Each row was made from one small tree. Brackets hold a mark, then the marks that hang from it, in the order of their numbers. Every link used is in the known rows. Write each row's tree.
Known rows:
[Q_761 [Q_747 Q_146 Q_762]]: [  4 -30  -1  -6 -27  -9   5   1  11   8  -5   1 -21 -33 -40  25 -15 -20
  11  36  -9   3  -2 -25   7 -38 -14 -10  24  -6]
[Q_146 [Q_196 Q_372] [Q_747 [Q_745 Q_479] Q_762]]: [-18  -2   9 -28 -39 -19  11  -7  13 -26  17 -44  11  16 -44  -9  -4  13
   4  44 -11 -18  26  23  12  -9 -17 -12  -6  -9]
[Q_762 [Q_232 Q_372]]: [ 12  -5  16  12   9   8   0 -22 -17  10  -3 -18   0 -12 -13  -7 -30 -15
  17 -13 -24 -34  -1   4   5   1   7  11  -2  32]
[Q_196 Q_146 Q_372]: [ 29  23  22   7   3 -16  14   2   7  15  -3  24  18  15 -49   8   8   5
  10  18 -10   6   6  -2   8   3 -12  12  17  -1]
[Q_232 Q_372 [Q_762 [Q_747 [Q_146 Q_196] Q_745]]]: [  1 -10  54   4 -17  -4  17 -53 -20 -15  -8  -3   3   0 -76   3 -44  -7
   8  -7 -23 -56   6  19  26  -4  31 -32  -4  39]
[Q_196 [Q_372 Q_232 [Q_747 Q_146 Q_745 Q_762]]]: [ -4  19  -3   2 -13   0   6  12  -1 -14  37 -22  -5   9 -71  40  13  -7
  -3  38  -8   5  15  -4   6 -46  -4 -10  -2   7]
[Q_762 Q_232]: [  7  -8   7   7   9   7   1  -3 -13   8  -3 -21  -6  -6   5   2 -24 -12
  20  -4 -20 -21  -9   3  -7   5   7  23  -2   3]
[Q_747 [Q_146 Q_196] [Q_745 [Q_479 Q_601]] Q_762]: [-12 -26  -6 -37 -29   7  12 -19 -19  -9  37 -54  -8 -12 -42  23 -19 -16
  -1  33  -7 -46  14   6  20 -38   2 -39  -9   3]
[Q_747 [Q_146 Q_196] [Q_745 Q_479] Q_762]: [-22 -27  -3 -33 -26  -5   9 -23 -12  -1  28 -54  -6 -15 -52  28 -21 -15
 -11  43  -5 -42  11   8  23 -47   1 -42  -7   5]
[Q_761 [Q_747 [Q_745 [Q_479 Q_601]]]]: [  5 -38  -6 -11   1   6   2  20  16   0   2   5  11   5 -23   3  -8  -2
  -3   8  -5   6   7  -3   7  -7  -9   9  16  12]
[Q_745 [Q_747 Q_146]]: [ 31  -8   9 -19  11  -4  14  -6  21  -5  -5   7   8 -24  -8  12  -6   3
 -12  13   1 -15  -2 -26  18   7  -6 -12  -3  16]
[Q_146 Q_196 [Q_747 Q_745 Q_762]]: [-23  -3   1 -28 -40 -10   9 -16  -2 -28   3 -61   4   8 -31 -24 -10  10
  14  38 -13 -14  15   8   6 -13 -16 -17  -6  -5]
[Q_232 [Q_372 Q_196] [Q_762 [Q_747 Q_146 Q_745]]]: [ -5   1  43  -9 -14  -4   9 -32 -12 -15  -2  -9  13   3 -79   6 -46 -12
  -1  -4 -24 -50   7   5  22 -12  31 -31  -8  42]
[Q_601 [Q_479 Q_745]]: [  1 -23   4  -5   2  -2  16   1  -7  -8   2   5  29   4   0  -4  10 -16
  -9  -9 -16  -5   5  25   7   4  -4  -6 -11 -16]
[Q_761 [Q_747 [Q_146 [Q_196 [Q_372 Q_232]]] Q_762]]: [ -2 -14   3  -6 -37 -14  15   3  10  -6   7 -11 -13 -25 -40  32  -5 -15
  20  41 -13  -1   8 -15   9 -47 -14 -12  26 -11]
[Q_745 [Q_747 [Q_146 Q_196] Q_762]]: [ 17  -6   6 -34  -8 -12  14 -12  16 -17  -3 -18  -4 -33 -14  19 -10  -4
 -10  32  -1 -25  -1 -29  18  -7  -8 -27  -7  -5]
[Q_761 [Q_747 [Q_146 Q_196] [Q_762 Q_232]]]: [  0 -29   6  -6 -30 -12  11  -1  -1   3  -3 -19 -18 -35 -27  24 -24 -23
  29  37 -19 -16  -2 -18   2 -36 -12  -5  25  -8]
[Q_745 [Q_747 [Q_146 Q_196] [Q_762 [Q_232 Q_372]]]]: [ 22  -7  13 -28  -3  -8  14 -22   7 -12  -5 -26  -4 -39 -21  16 -24 -11
  -2  25 -12 -41  -2 -26  21  -6  -4 -22  -8  12]
[Q_745 Q_479 [Q_747 Q_146]]: [ 27 -15  10 -31  21 -12  10   2  26  -1   7  26  18 -14  -8  27  -5  -3
 -30  19   6 -35   8  -2  25  13  -1  -6  -5  17]
[Q_196 [Q_372 [Q_232 Q_762] [Q_747 Q_146]]]: [  5  27  19  16 -13  -9  12   4  -3 -23  32  13  -3  18 -57  41  13  -2
   6  29  -8  -1  14   8   4 -30   4  -3   4   3]
[Q_747 Q_745 Q_762]: [-13 -21 -18 -22 -11   9  -8 -13  -2  -1   2 -52 -17  -3 -49   4 -20  -5
 -25  24  -4   1  -6 -12  10 -27   0 -23 -16  -4]
[Q_762 Q_232 [Q_747 [Q_146 Q_196]]]: [  1 -14  35   2   2   2  20   0 -28   8  -6 -35  -1 -24 -19  20 -37 -27
  57   2 -41 -60  -6   6 -10   2  26  23   3  -1]
[Q_762 Q_232 [Q_747 [Q_146 [Q_196 Q_372]] Q_745]]: [  1 -24  33  -1   4   8  23  -1 -23  11   1 -53   6 -15 -45  18 -40 -19
  46   3 -43 -56  -4   7  -2  -5  24  17  -3  10]
[Q_745 [Q_479 Q_601] [Q_747 Q_146 [Q_762 Q_232]]]: [ 39 -21   2 -42  10   7   7   1  10 -13  15   0  -8 -24  -4  29 -23 -18
 -14  21  -9 -51   3 -11  15  14   5   1 -13  -1]
[Q_479 Q_601 [Q_745 [Q_747 Q_146 Q_762]]]: [ 38 -20 -27 -22  -8  24  32   0   0 -24  10 -11  -7 -25  21  -6  20 -15
  -4  -6  -5 -24  19 -16   3  19 -12  -6 -10 -21]
[Q_747 Q_146 Q_762]: [ -1 -11  -3 -13 -30  -4   3 -22 -11   7  12 -24 -31 -34 -39  28 -17 -21
   3  35  -7 -19  -3 -15  11 -41  -1 -29   2  -8]
[Q_196 Q_146 [Q_372 Q_232 [Q_747 Q_762]]]: [ 14  48  10   3   0 -13  10  15  -5  -5  14   9   7  26 -79  34  20 -10
   9  47 -14  11  11  -7   0 -29 -10  12  13  -2]
[Q_745 [Q_479 Q_601] [Q_747 [Q_146 Q_196]]]: [ 33 -10  11 -40  11   0  19   8  13 -23  22  17  20 -10  17  17   1  -2
  -6   8   3 -50  17   1  19  24   0  -7  -7  10]
[Q_232 Q_372 [Q_762 [Q_747 Q_146 Q_745]]]: [  8 -13  51   6 -12  -1  13 -53 -17  -9 -10   5  -1   0 -84   4 -46  -8
   2  -9 -23 -51   3  15  26  -5  32 -28  -5  42]
[Q_747 Q_146]: [  7  -7   8   2 -12  -1  12 -15 -10  11  15  -1  -4 -19 -17  16  -5  -9
  14  11  -4 -18   3  -5   9 -23  -1 -15   8  13]
[Q_747 [Q_745 [Q_479 Q_601]]]: [  1 -22 -10 -20  11  19   0   5  -3  -4  21 -18  14  21 -16  -3  -6   3
 -16  -5  -1 -15  10  15  10   3   6  -2 -11  17]

Write each row's tree:
[ 25 -21   6 -38  14 -11   4  -6  19   0   3   0  -5 -26 -21  37 -25 -17
 -28  34  -6 -45  -1  -9  21   3   3  -4 -11   2] : [Q_745 Q_479 [Q_747 Q_146 [Q_762 Q_232]]]
[-13  -4   7 -26 -25  -3  15  -3  -2 -29  16 -36  25  24  -9 -28   0  15
  21  17 -10 -26  26  27   6   9 -12  -2  -4  10] : [Q_146 Q_196 [Q_747 [Q_745 [Q_479 Q_601]]]]
[  0  21  10 -19   1  -5   0  -7   1   4   3  -8  38  11 -51 -17 -11  -7
  -7   4 -13 -24  21  -1  20  -9  -5 -14   0  54] : [Q_232 [Q_372 [Q_196 [Q_146 [Q_747 [Q_745 Q_479]]]]]]
[ 16 -31   7 -17   4  -3  20  -6  -3  -9  -1  -7  22 -15 -10   7  -6 -23
 -11   4 -23 -20  -1   9  14   3  -4  -8 -16 -16] : [Q_601 [Q_479 [Q_745 [Q_747 Q_146 [Q_762 Q_232]]]]]
[ -1 -15  -9 -28 -23   7  -4  -9   6 -13   9 -32  -4  13 -42 -17 -16   3
  -6  29 -11  -8  13   8   7  -3  -9   0 -10   2] : [Q_146 [Q_747 [Q_745 [Q_479 Q_601]] Q_762]]
[-14  36   8   9  -2   0   2   4 -20 -40  21   6  -8  34 -43  33  10  -8
   2  26  -6   1   6  10  -8 -27  15   3  -2   7] : [Q_372 [Q_232 Q_762] Q_747]
[ 14 -29   4 -19   2  -5  19  -5   2 -12   0   1  24 -14 -12   6   3 -18
 -18   6 -16 -13   2   8  16   1  -7 -17 -15 -17] : [Q_601 [Q_479 [Q_745 [Q_747 Q_146 Q_762]]]]
[  5 -46  -9 -20 -20   4   5   5   9   5  10 -11 -10 -18 -50  23 -20 -17
   0  33 -10  -7   5 -14  14 -36 -10 -11  16   7] : [Q_761 [Q_747 Q_146 [Q_745 [Q_479 Q_601]] Q_762]]
[-19   3   5  -5 -17 -13   3   8 -27 -14  19 -25 -17 -20 -32  31  -6 -31
  26  45 -11 -28   2 -13 -10 -32  -5 -14   0   1] : [Q_372 [Q_747 [Q_146 Q_196] [Q_762 Q_232]]]
[-21  31   7  -5 -20 -16  12  14  -6 -34  25 -23   6  10 -15  21  22  -1
  16  28  -3  -9  18   9  -4 -22  -7 -10   1 -15] : [Q_146 [Q_196 [Q_372 Q_232 [Q_747 Q_762]]]]
[ -7  22  -7   1  -7   0   0  18   4 -19  30 -21  -3  18 -62  32  16  -3
 -10  33  -6  14  13  -2   1 -35  -4  -3  -6   0] : [Q_196 [Q_372 Q_232 [Q_747 Q_745 Q_762]]]
[ 26 -12   4 -50  -2  -3  13   2  12 -26  19   3   2 -20   2  26  -7 -10
 -15  25   1 -50  13  -6  18  12  -1 -16 -11  -6] : [Q_745 [Q_479 Q_601] [Q_747 [Q_146 Q_196] Q_762]]
[-12 -18   6 -11 -17   3  22 -19 -16   1  24 -46  14  -7 -31   6  -9   1
  13  15  -6 -28  10   2  19 -33  -2 -32   1  27] : [Q_747 [Q_146 Q_196] Q_745]
[ 11  39   6  -2   2  -7  10  13  -6  -4  16  -7  12  30 -93  30  16  -5
   2  47 -15  12  11  -7   5 -33 -10   7   8   6] : [Q_196 Q_146 [Q_372 Q_232 [Q_747 Q_745 Q_762]]]
[ 31  20  22  -2 -15 -17  12  -8   8  10  -8   4   8  13 -68   0  -7   1
  21  40 -25   0   7  -2   6   0 -19  21  14  -6] : [Q_196 [Q_146 [Q_747 [Q_762 Q_232]]] Q_372]
[ 35 -16  -3 -44  18   7  -2  10  17 -20   6   3  -5 -10   7  18 -19 -12
 -25  14  -5 -39   1  -7   9  30   6  12 -18 -10] : [Q_745 [Q_479 Q_601] [Q_747 [Q_762 Q_232]]]
[  1 -38   4 -14 -16   0  17  10   6  -2  14  -6  14  -8 -27  12  -8  -6
  16  19  -8 -16  14  -1  13 -23 -11  -8  22  18] : [Q_761 [Q_747 [Q_146 Q_196] [Q_745 [Q_479 Q_601]]]]
[ 40 -13 -15 -14  -6  18  42   6   3 -29  17  -3  11 -17  32  -9  31  -4
   6 -15  -4 -27  28  -5   4  28 -14  -3  -5 -16] : [Q_479 Q_601 [Q_745 [Q_747 [Q_146 [Q_196 Q_372]]]]]
[-14   3  -2  -5 -15 -10  -3  10 -17  -8  17  -5 -20 -17 -44  32   2 -27
   8  45  -1  -9   2 -19  -6 -33  -7 -21  -1   4] : [Q_372 [Q_747 Q_146 Q_762]]
[ -4   8  11   3 -10  -6  -3 -18 -17  -2  12   1  -4 -20 -57  10  -7 -24
   2  18  -7 -26  13 -11  13 -28  -4 -32   0  43] : [Q_232 [Q_372 [Q_747 Q_146 Q_762]]]
[ -4 -20  -4 -22 -17   2  -5 -14   3  -3   1 -43  -6   9 -47 -12 -28  -2
  -2  33 -20 -16   7  10   7  -7  -6   9  -9   5] : [Q_146 [Q_747 [Q_745 Q_479] [Q_762 Q_232]]]
[-28  20 -11 -24 -14 -11  -8  40 -15 -13  26 -34  -4 -15 -36  36  -8 -39
  11  49 -11 -20   2 -33 -16 -42  -5 -12  -6   6] : [Q_372 Q_196 [Q_747 Q_146 [Q_762 Q_232]]]
[ 38 -14 -25 -16   7  25  31  11   7 -28   5   1   8  -9  41 -20  29  -4
  -6 -23  -2 -15  20  -8  -2  40 -11   8 -11 -17] : [Q_479 Q_601 [Q_745 Q_747]]
[ -6  57  15 -21  -3  -1  11  13 -11 -23   4 -16  21  38 -53  25  -9 -10
   9  19 -25 -14   2   0  -3 -25  26  13   3  -1] : [Q_372 [Q_196 Q_146] [Q_232 [Q_762 Q_747]]]
[ 14   9   7 -16 -10  -5   8 -16  -3   9 -16 -15  10  16 -64 -16 -12   1
  11  36 -18   1   1  -7   9  -7 -15   7   9   9] : [Q_196 [Q_146 [Q_747 Q_745 Q_762]]]
